What can hang from each mark:
j_345: j_43 j_384
j_384: j_259 j_345 j_689
j_173: j_259
j_43: j_345
j_751: j_259
j_334: j_934
j_174: j_920
j_623: j_345
j_867: j_259
j_934: j_867
j_259: j_173
j_689: j_83 j_334 j_920
j_920: j_174
j_228: j_345
j_872: j_934

Known rows, with every way that one mark hangs from another:
[j_623 [j_345 j_384]]: [-3  4  3 -1  3  5  3 -3  5  2 22 13 -5 -4  0 -1 -6  1  0  4 -6 12 -4 10
  0 16  4 -2  2 -9  8 -6  6 -3  3 -5 -5  6 14 21 -3  0  2  4 -4  0]
[j_872 [j_934 [j_867 j_259]]]: [  0  -3   2 -10 -13  16   3   3  -5   3  -8   2   3  -2  -1   1   9  -1
  -3  10   7  -9  -3  13  20   6   9  -1  -2 -13  -1  -1  10 -14   3 -12
   0   4  -3   1  -4  -4  16  15   3   1]
[j_623 j_345]: [ -1   3   6 -14   5  -2   1   3   2   0   8   7  -1   2   4   2  -5   2
   1   0  -5   6   4   6   2   7   4  -7   1  -8   9  -3 -10   0   3   1
  -4   4  13  10  -3  -1   5  -1  -3   1]
[j_689 j_83 [j_334 [j_934 j_867]] [j_920 j_174]]: [  2  11   2   8   3  16  12   1  -7   4  -8  16  -1  15   6   8 -16  -7
  -8  13   0  18 -11  28  25  56  -1   9   0 -16   0  -4 -21  -7 -11  10
 -17  -4  -2   9   5  -6  22   6   2   5]
[j_228 [j_345 j_43 [j_384 [j_689 j_334]]]]: [ -7   9  -7   4   2  15   5  -7   0   1   6   7 -10 -47  -6  -5  -6   6
   1   6   2  22  -3   8 -14  27   4   2   3   6   4 -12   1   1   3   4
  -8   7 -16   9  -7  -4  -3  -4  -4   7]
[j_623 [j_345 j_43 [j_384 j_259 [j_689 j_83 j_334]]]]: [-24  10  -5  -4  -5  16   7 -10   2   1  -2  13 -14 -22   3   2 -14   9
  -3  20 -13  25  -4  29 -10  41   1  -3  -5  -3  12 -12  13  -7  -1  13
  -5  10   2  18  -6  -3  12 -10  -4   4]
[j_623 [j_345 j_43 [j_384 j_259 j_689]]]: [-15   7   0  -1  -9   8   6  -8   5   4  16  12 -13 -28  -5   0 -11   9
   2  11  -4   7   0  15 -14  26   4  -8  -3  -8   9  -8  18  -6   6  10
  -1  20  14  24  -6   1   4  -7  -4   3]
[j_334 [j_934 [j_867 [j_259 j_173]]]]: [-16   5   2  -8 -10  12  -2   6  -5  -3   7   7   1 -13   5  -4   6   1
  -1   8   4  12  -5  24  25  17   6   2   1  -9  13   5  10 -12   1   1
   6  17   9  -6  -2  -8  10   6   4  -2]
[j_867 [j_259 j_173]]: [-15   5  -2 -10  -5   2  -8   2  -3  -7  -1   2  -1 -13  -1  -5   6   2
  -2   5   2  14  -4   6  18 -10   0  -2  -1  -6  12   2   9  -8   3  -2
   6   0   5 -13  -4  -5   2  -5   2  -3]
[j_334 [j_934 [j_867 j_259]]]: [  2   1   1  -5 -10  13   3   5  -4   1   5   4   3 -10   2  -3   7   0
  -1   5  -2   5  -5  24  19  22   7   3   1  -8  10   2   4  -8  -1   1
   6   9   4  -1   1  -4  15  10   3  -1]
[j_384 j_259 j_345 j_689]: [-15   2   0 -13  -7   2   0  -3   1   6  11   7  -5 -26  -8   3  -6   9
   5   6  -7  -1  11   4   0  17  -7  -3  -6   7  -5  -3   3  -8   3   8
  -2  10   4   1  -1   0  -7 -12   2   0]
[j_384 [j_345 j_43] [j_689 j_83 [j_334 j_934]]]: [-20  16  -4  -8  -7  17   3  -5  -1  -1  -8  11  -6 -21   0   3 -10   5
   2   1  -9  25   4   9  -5  21  -7   4  -3   9  14  -7  -7   0  -5  20
   1  22 -11   8  -1  -8   4  -8   0  11]
[j_934 [j_867 [j_259 j_173]]]: [-13   2   0  -6  -8   7  -6   6  -6  -3  -2   6  -1 -14   6  -4   6   1
  -1  17   5   4  -3  17  25  13   9  -1   1  -4  12   0   7 -11   3  -1
   2   2   3 -15  -5  -6   7   3   3  -5]
[j_384 [j_259 j_173] [j_345 j_43] [j_689 j_83 j_920]]: [-35  22  -3  -6  -8  10   0  -6   0   3 -12  21 -11  -6  -4  12 -17   8
   8  19  -4   8   3  14  10  16 -15  -4  -5  -3   3  -4 -18 -15   1  30
 -10  28   8  10  -4  -4   0 -22   2   4]
[j_623 [j_345 j_43 [j_384 [j_259 j_173] [j_689 j_920]]]]: [-25  16   0   4  -6   6   5  -7   3   4  13  21 -15 -26  -4   4 -15   7
   5  17  -2  11  -1  18   3  25  -2  -8   1 -19  16  -6   1 -15   9  18
  -7  26  28  30  -6  -2   0 -16  -3   4]
[j_751 [j_259 j_173]]: [-19   4  -3  -6  -8  -1 -10   3  -1  -8   7  -1  -2   2   2  -2  -7  -3
  -1  14   3  11  -2   9  -2  -1  -5  -6   3  -2  10   4  12  -8   2   0
   2  10   7  -3   0   0   4  -7   4  -4]
[j_173 j_259]: [ -8   0   2 -12  -4   2   0  -1   0  -4  -6   0  -1   7  -2   1  -6   4
   4   1  -3   1   1  12   0  17   4  -6   0  -6  -9   3   8  -1  -5  -1
  -1   1   9   0   0   3   2   2   5  -2]
[j_228 [j_345 j_43 j_384]]: [ -4  10  -6   7   1  14   5  -7   5   3  13  11  -5 -10 -10  -1  -4   5
   3   3   3  15 -10  12  -5  12   3  -1   3  -5  -8  -4   5   1   3   6
  -6  15  -3  11  -7  -2   2   6  -3   5]
[j_228 [j_345 j_43 [j_384 j_259 j_689]]]: [-12   7  -6   2  -4  13   7 -10   4   5  16  10 -12 -36 -10  -1  -4  10
   4  10   1  10  -3  16 -12  25   0  -5  -1  -3 -11  -6  11  -6   5  10
  -5  17  -3   8  -6   1  -2  -6  -2   3]
[j_43 j_345]: [ -1   4   8 -23  -1   2   0   2  -3   2   3   6   0   9   7  -2  -8   2
  -2  -5  -2   7   4   2   6  12  -2  -2   1  -5   4  -2 -11  -3   0   9
  -1  -3   9  -1  -3  -3   0  -4   0   0]
[j_623 [j_345 j_43 [j_384 j_259 [j_689 j_83 j_920]]]]: [-13  15  -1   7  -5  13  11 -10   5   7   0  20 -16  -4  -1  10 -14   5
   5  18 -12  10  -6  24  -7  34  -6  -5  -3 -18   9 -11  -9 -14   1  22
 -14  19  14  32  -4   1  14 -12  -4   4]
[j_334 [j_934 j_867]]: [-1 -1  2  3 -6 10  6  5 -2  4 11  6  2  0  6  0  0 -1  0  3  3 -3 -1 16
  7 33  6  4  3 -3  3  3  0 -2 -3  6  2 15  4  7  2 -3  9 11  2  1]
[j_384 [j_259 j_173] [j_345 j_43] [j_689 j_920]]: [-28  20  -3  -5  -9   3   0  -4   0   4  -1  17 -10 -17  -9   7 -15  10
   6  12   2   3   8  10  12  10 -13  -6  -1  -2   3  -2  -8 -12   7  24
  -6  33  18  17  -4  -4  -5 -21   1   4]
[j_228 [j_345 j_43 [j_384 j_259]]]: [-15   8  -8   0  -3  14   6  -9   4   6  16   9  -7  -1 -10   3  -7  12
   0  12   1  15 -10  25   0  25  -1  -5   0  -7 -22   0  17  -4   3   7
  -5  21   7  13  -6  -2   4   3  -1   1]
[j_174 j_920]: [ -2   8   2  -2  -4  -6   0   3   2  -3  -2   0   2  -6  -1   1  -8   2
  -1   2  -5   4  -3 -10   0   9  -7   2   2  -6   2   1  -1   3  -6   9
  -3  -7  -5  -5  -1   0   6  -3  -1   4]
[j_623 [j_345 j_43 [j_384 [j_259 j_173]]]]: [-33  12  -2  -4  -7   8   0  -5   5   0  18  14  -9   1  -2   1 -14  11
  -2  15   2  21  -5  27   7  18   1 -10   1 -14   3   1  30  -9   6   8
   2  30  30  21  -8  -4   5  -5  -2   0]
[j_384 j_345]: [-7  7  0 -9  1  4 -2 -1  1  3  7  8  1  1 -5  2 -6  4  3  0 -4  3  5  2
  8  2 -7 -1  0  6 -3 -1 -5 -1  2  2 -3 10  4  3 -1 -2 -5  0  1  1]
[j_623 [j_345 j_43 [j_384 [j_689 j_334]]]]: [ -6   9  -2   1  -2  11   5  -5   1  -1   6   9 -12 -41  -1  -6 -12   5
  -3   6  -5  19   1   6 -14  27   9   0   1   0  25 -15   7   1   5   5
  -3   8   2  22  -7  -3   5  -6  -6   7]
[j_384 [j_259 j_173] j_345 [j_689 j_83 j_334 j_920]]: [-34  14  -4 -16   1   7  -1  -3  -4   3  -7  19 -10 -11   0   9 -18   5
   1  21  -9  21   6  18  20  33 -15   1  -5   4   1  -6 -23 -15   0  14
 -13  11   4   4  -2  -5  -2 -24   3   0]
[j_384 [j_259 j_173] [j_345 j_43]]: [-38  15  -5 -11 -10   6  -5  -3   1   1   6  10  -3   6  -6   4 -14  15
   1  11   3  10   4  20  15   3  -9  -9  -1   1 -12   6  19  -8   5  15
   3  34  18   4  -5  -7  -4 -10   2   1]

Rows:
[-22  12  -6  19 -11   6   4  -8   1   4   4  14 -15 -25  -7   2 -11   6
   4  15   5   6  -5  14   1  16  -8   0   0 -11   6  -4   8 -13   6  16
  -2  23  15  19  -3   0  -3 -14   0   2] : [j_345 j_43 [j_384 [j_259 j_173] [j_689 j_920]]]
[-10   7  -6  19  -9  14   3 -12   3  -1  -9  11 -12 -25  -2   0  -2   0
   6   8  -3   5  -7  -1 -23  12   1   5  -4   0  15 -11  10  -3  -3  15
   0   5 -17   5  -4   2   5   0  -2   6] : [j_345 j_43 [j_384 [j_689 j_83]]]
[ -3   9  -4  10  -1  13   4  -9   4   3  12  11 -11 -43  -9  -4  -1   4
   6   3   3   9  -3   1 -19  17   5   0   1   0   7 -10   0  -1   4   8
  -6  10 -11   7  -7   0  -3  -1  -3   7] : [j_228 [j_345 j_43 [j_384 j_689]]]
[-37   3   4 -14  -9   8  -1  -8  -1   2  10  20 -12 -14  10   0 -11   5
   3  14  -7  22   1  12   5  43  -6   0  -6  -8   9  -5  11 -15   1  13
   0  -2   5  -3  -6  -2  -3 -15   2  -3] : [j_43 [j_345 [j_384 [j_259 j_173] [j_689 j_83]]]]
[-25  13  -8  11  -7   9   5  -8  -3   3  -1  12 -15 -26  -6   2 -15   8
  -2  20   4  22  -4  20   6  31  -7   2   1  -5   3  -7  12 -10   5  13
  -3  16  13  24  -4  -4  -1 -17   0   1] : [j_345 j_43 [j_384 [j_259 j_173] [j_689 j_334 j_920]]]
[  6  13   2  -4  -3  18  11   1  -8   2 -13  14  -1  10   3   5 -10  -5
  -9  17  -5  26 -17  35  31  48   0   9  -1 -19   7  -3 -17 -12 -10   4
 -15  -6  -1   2   3  -6  29   3   3   3] : [j_689 j_83 [j_334 [j_934 [j_867 j_259]]] [j_920 j_174]]
[ -4  21   0  -4  -6  12   9  -2  -3   5  -2  13  -6 -25  -9   3 -17   5
   3  -3  -6  17   7   7   5  22 -11   5   2   2  13  -8 -25  -3   1  22
  -3  29   8  28   1  -6   1 -13  -1  11] : [j_384 [j_345 j_43] [j_689 [j_334 j_934] j_920]]
[-39   0  -8   6  -4  10  -1  -9  -2  -1   2  11 -12 -27   4  -1  -7   5
  -2  23  -6  28  -4  21   2  36  -5   5  -5   3   8  -5  18 -11  -2   2
   1  -3  -7  -4  -3  -2  -2 -13   2  -3] : [j_345 [j_384 [j_259 j_173] [j_689 j_83 j_334]]]
[  0   0  -2   4   6   8   2  -7   3   4  20  13  -8 -44  -6  -4   1   0
   7   3  -2   8   0  -3 -12  21   5   2  -1   0   2  -9  -9  -4   5   0
  -7  -1 -14   2  -3   2  -9   0  -2   3] : [j_228 [j_345 [j_384 j_689]]]
[  3   5  -2  16   1  10  12  -6  -2   5  11  12  -9 -30  -5  -3  -9  -4
   1   0  -8  21  -5   8   3  37  -6  12   2  -6  15  -9 -15  -4   1   5
  -2   7   4  31   3   0   0  -4  -2   4] : [j_345 [j_384 [j_689 [j_334 j_934] j_920]]]
[ -3   5  -5  16   4  12   8  -9  -2   4 -11  14 -12 -17   1   2  -9  -6
   1  14 -11  17  -7   5  -1  33  -6  11  -1  -1  18 -15 -21  -9  -4   7
 -13  -9 -12  16   0   2   5  -8  -2   1] : [j_345 [j_384 [j_689 j_83 j_334 j_920]]]
[  7  14  -4  12   3  12   9  -7   3   7   6  17 -12 -33 -10   2  -8   1
   9   5   1   6  -6   4  -8  17   0   1   3  -8   6 -12 -23  -6   5  15
 -15  13  -4  22  -6   1  -2  -5  -4   8] : [j_228 [j_345 j_43 [j_384 [j_689 j_920]]]]
[-34   7  -2 -17  -5   1  -7  -1   0   2  15  10  -2   4  -4   4  -9  11
   1  11  -1  12   6  15  22  10 -10  -6  -2   3 -15   7  13  -9   5   7
   2  21  17  -1  -3  -5  -8 -10   3  -3] : [j_384 [j_259 j_173] j_345]
[-42   7 -10   8 -10  16   0 -11  -2  -3  -6  10 -14 -23   2   0 -11   8
  -2  24   0  29  -5  23  -5  30  -4   2  -5   2  10  -6  26  -9  -1  12
   3  13  -6   3  -6  -5   3 -14   0   1] : [j_345 j_43 [j_384 [j_259 j_173] [j_689 j_83 j_334]]]
[ -2  20  -3  -4  -1   8   5  -3  -3   4 -13  11  -8 -26  -8   2 -15   6
   3   7  -3   7   6   0   1  13  -8   2   1   6  12 -12 -26  -3   2  16
  -9  17   1  21  -3  -6  -1 -14  -2   8] : [j_384 [j_345 j_43] [j_689 j_334 j_920]]
[-12   0  -4  -2   3   8   4  -7   4   8  25  10  -4  -3  -9   1  -4   8
   1  11  -4  15  -8  24   7  27   0  -3  -1  -6 -25   1   9  -6   2  -2
  -7   7   6   9  -4   1   0   3   0  -3] : [j_228 [j_345 [j_384 j_259]]]
[ -9  10  -2 -13   0   3   5  -2  -4  10   0  11  -8 -20  -8   6 -16   7
   1  12  -9   9   9  13  16  30 -11   1  -2   5  -5  -7 -21 -11   3   9
  -9   7  10  16   1  -2  -3 -20   1   0] : [j_384 j_259 j_345 [j_689 j_334 j_920]]
[-11   0   2 -14  -8   7   5  -5   0   8  20  10  -5  14   1  -1 -11   8
  -2   5  -5  14  -4  20  11  34  -6  -1   0  -9 -11  -1  19 -10   1   6
   2   4  20  10  -4  -1   3  -2   1  -6] : [j_43 [j_345 [j_384 j_259]]]
[-11  -5  -3  10  -8   5   4  -9   2   6  15   6 -10 -31  -8  -3  -2   5
   4   9  -5   2   0  10 -10  25  -1   1  -4  -1  -1  -4  21  -7   2  -1
   2   2   0   8  -1   5  -3  -5   0  -3] : [j_345 [j_384 j_259 j_689]]
[-44  16  -5  -9 -11   9  -4  -7   1  -1  -6  14 -10 -15   0   6 -10  11
   5  16  -3  10   6  12   1  11 -11  -6  -6   4   3  -2   9 -10   1  22
   0  27   0  -5  -5  -5  -3 -17   2   4] : [j_384 [j_259 j_173] [j_345 j_43] [j_689 j_83]]
[  5  11   5   6   5   4   5  -6  -1   1 -12  13  -4  22   0  10 -12  -7
  -1   7  -2   6 -11   2  12  15  -7   2  -2 -18  -2  -3 -21  -7  -7   8
 -19 -12  -3   1   3   1  12  -4   0   3] : [j_689 j_83 [j_920 j_174]]
[-31   6  -8  15 -14   6   0  -9   1  -1   8  10 -13 -33  -6  -3  -5   9
   2  13   6   9  -1  11  -8  15  -4  -2  -3  -3   8  -2  36  -9   6  11
   7  20   5   6  -5  -1  -5 -10   0   1] : [j_345 j_43 [j_384 [j_259 j_173] j_689]]
[-14   5  -8  13 -11  11   5  -9   3   4   7   4  -7   5  -9   0  -6  10
  -1  11   1   7 -10  22  -4  14  -3  -2  -1  -6 -11   1  33  -4   1   5
   4  19  13  13  -4   0   7   2   0   0] : [j_345 j_43 [j_384 j_259]]
[ -2  10  -2   1   7   7   6  -1  -4   2 -22   5  -4  18   5   8 -10  -3
  -3  11  -8  16  -6  13  14  23  -7   6   0  -3   0  -6 -29  -4  -7   6
 -13  -7  -4   8   1  -3  11  -8   0   0] : [j_689 j_83 j_334 j_920]
[-16   8   0  15  -4   1   3 -10  -1   3  17  20 -13 -29  -9   2 -13   1
   0  14   5  10  -7   8  12  32  -8   0  -2 -19  -1  -3  11 -16   4   3
 -12  -3  12  10  -1   3  -3 -13   1   0] : [j_345 [j_384 [j_259 j_173] [j_689 [j_920 j_174]]]]
[-15   7  -1 -12   2   9  -1  -4  -3   0 -10  11  -5 -27   2   1  -7   2
   2  10 -12  17   7   1  -1  20  -5   6  -4  15  12 -11 -15  -3  -4   8
  -6  -2 -18  -3  -2  -4  -2 -11   0   3] : [j_384 j_345 [j_689 j_83 j_334]]
[-10   6   5  -8  -6  11  10  -9  -1  11   1  20 -13   3   3   5 -17   1
   5  13 -13  11  -4  14   8  44 -11   2  -5 -15   3 -10 -17 -18  -1  18
 -12  -2   9  14  -2   2   6 -14   0  -2] : [j_43 [j_345 [j_384 j_259 [j_689 j_83 j_920]]]]
[  9  12   4   2   5   5  10  -1  -4   2   6   9  -1   0  -5   3 -17  -4
  -9  -3   0  23  -8  11  20  30  -6   6   3 -15  -3   1 -12  -2  -4   2
  -9  -2  10  17   6  -4   9  -5   0   5] : [j_689 [j_334 j_934] [j_920 j_174]]
[-35   6  -3 -21  -3   2  -7  -2  -5   0   9  10  -7 -34  -2  -1 -11  12
  -2  15  -3  19  13  13  13  26  -8  -1  -4  11   1  -3   7 -11   5   4
   0  11   5  -2  -3  -6 -12 -20   3  -1] : [j_384 [j_259 j_173] j_345 [j_689 j_334]]
[ -4   6   0  -3  -3   4  12  -1  -5   7   2   5  -7 -19  -3   4 -11   3
  -3   4  -7  18   2  18  10  37  -9   4  -2  -7  -1  -1 -15  -9   1  12
  -3  11  12  22   5  -1   3 -16   1   1] : [j_384 j_259 [j_689 [j_334 j_934] j_920]]
[-18  11  -3 -11 -13   7   2  -6   1   4   2   7  -8 -22  -9   4  -8  13
   4   6  -4  -2   9   8  -6  12  -6  -5  -4   7  -5  -3  11  -6   4  16
   1  26   3   6  -3  -1  -2 -13   1   4] : [j_384 j_259 [j_345 j_43] j_689]
[ -8  12  -2  -5  -7   7   0  -4   1   0  -1   8  -6 -34  -8  -1  -6   7
   7  -1  -1  -4  11  -9 -12   1  -4  -2  -1  10  11  -7  -1  -1   3  15
  -1  21  -5   4  -4  -3  -6  -7  -1   8] : [j_384 [j_345 j_43] j_689]
[-10  -2  -2  -2   1   8   4  -8   3   8  25  11 -10 -37  -9   0  -1   6
   4  10  -4  11  -2  13  -7  32  -1  -2  -4  -2 -12  -5   4  -8   4   0
  -7   2  -3   5  -4   3  -6  -5  -1   0] : [j_228 [j_345 [j_384 j_259 j_689]]]
[ -6   9   6  -7  -2  16  13  -7  -4   7   3  22 -10 -11   9   0 -15  -4
   1   2 -14  32  -4  15  10  54  -9  12   0 -13  20 -13 -31  -9  -4  16
  -7  -2   2  22   0  -3   7  -9  -1   4] : [j_43 [j_345 [j_384 [j_689 j_83 [j_334 j_934] j_920]]]]
[-33   9  -9   9 -12   8  -1  -8   2  -1  10   8  -8  -2  -6   0  -7  11
  -1  15   7  14  -8  22   5  10  -5  -4   1  -5  -8   4  37  -6   4   9
   6  26  17  10  -6  -3   0  -2   1  -1] : [j_345 j_43 [j_384 [j_259 j_173]]]
[-40  10  -8   2  -4  16  -1 -12   4   1   7  18 -14 -27  -2   3  -5   9
   6  20   1  23  -6  20  -7  29  -2  -4  -4  -5  -5  -4   9 -12   2  18
  -7  18  -9  -2  -9  -3  -2 -10  -1   3] : [j_228 [j_345 j_43 [j_384 [j_259 j_173] [j_689 j_83]]]]
[-37  -1  -6  11  -8   7  -2 -10   1   0  10  14 -12 -24   2   1  -3   3
   4  18  -5  14  -5  12  -1  24  -3   1  -7  -2   2  -2  18 -13   0   6
   0   3  -4  -5  -3   2  -4 -11   2  -3] : [j_345 [j_384 [j_259 j_173] [j_689 j_83]]]
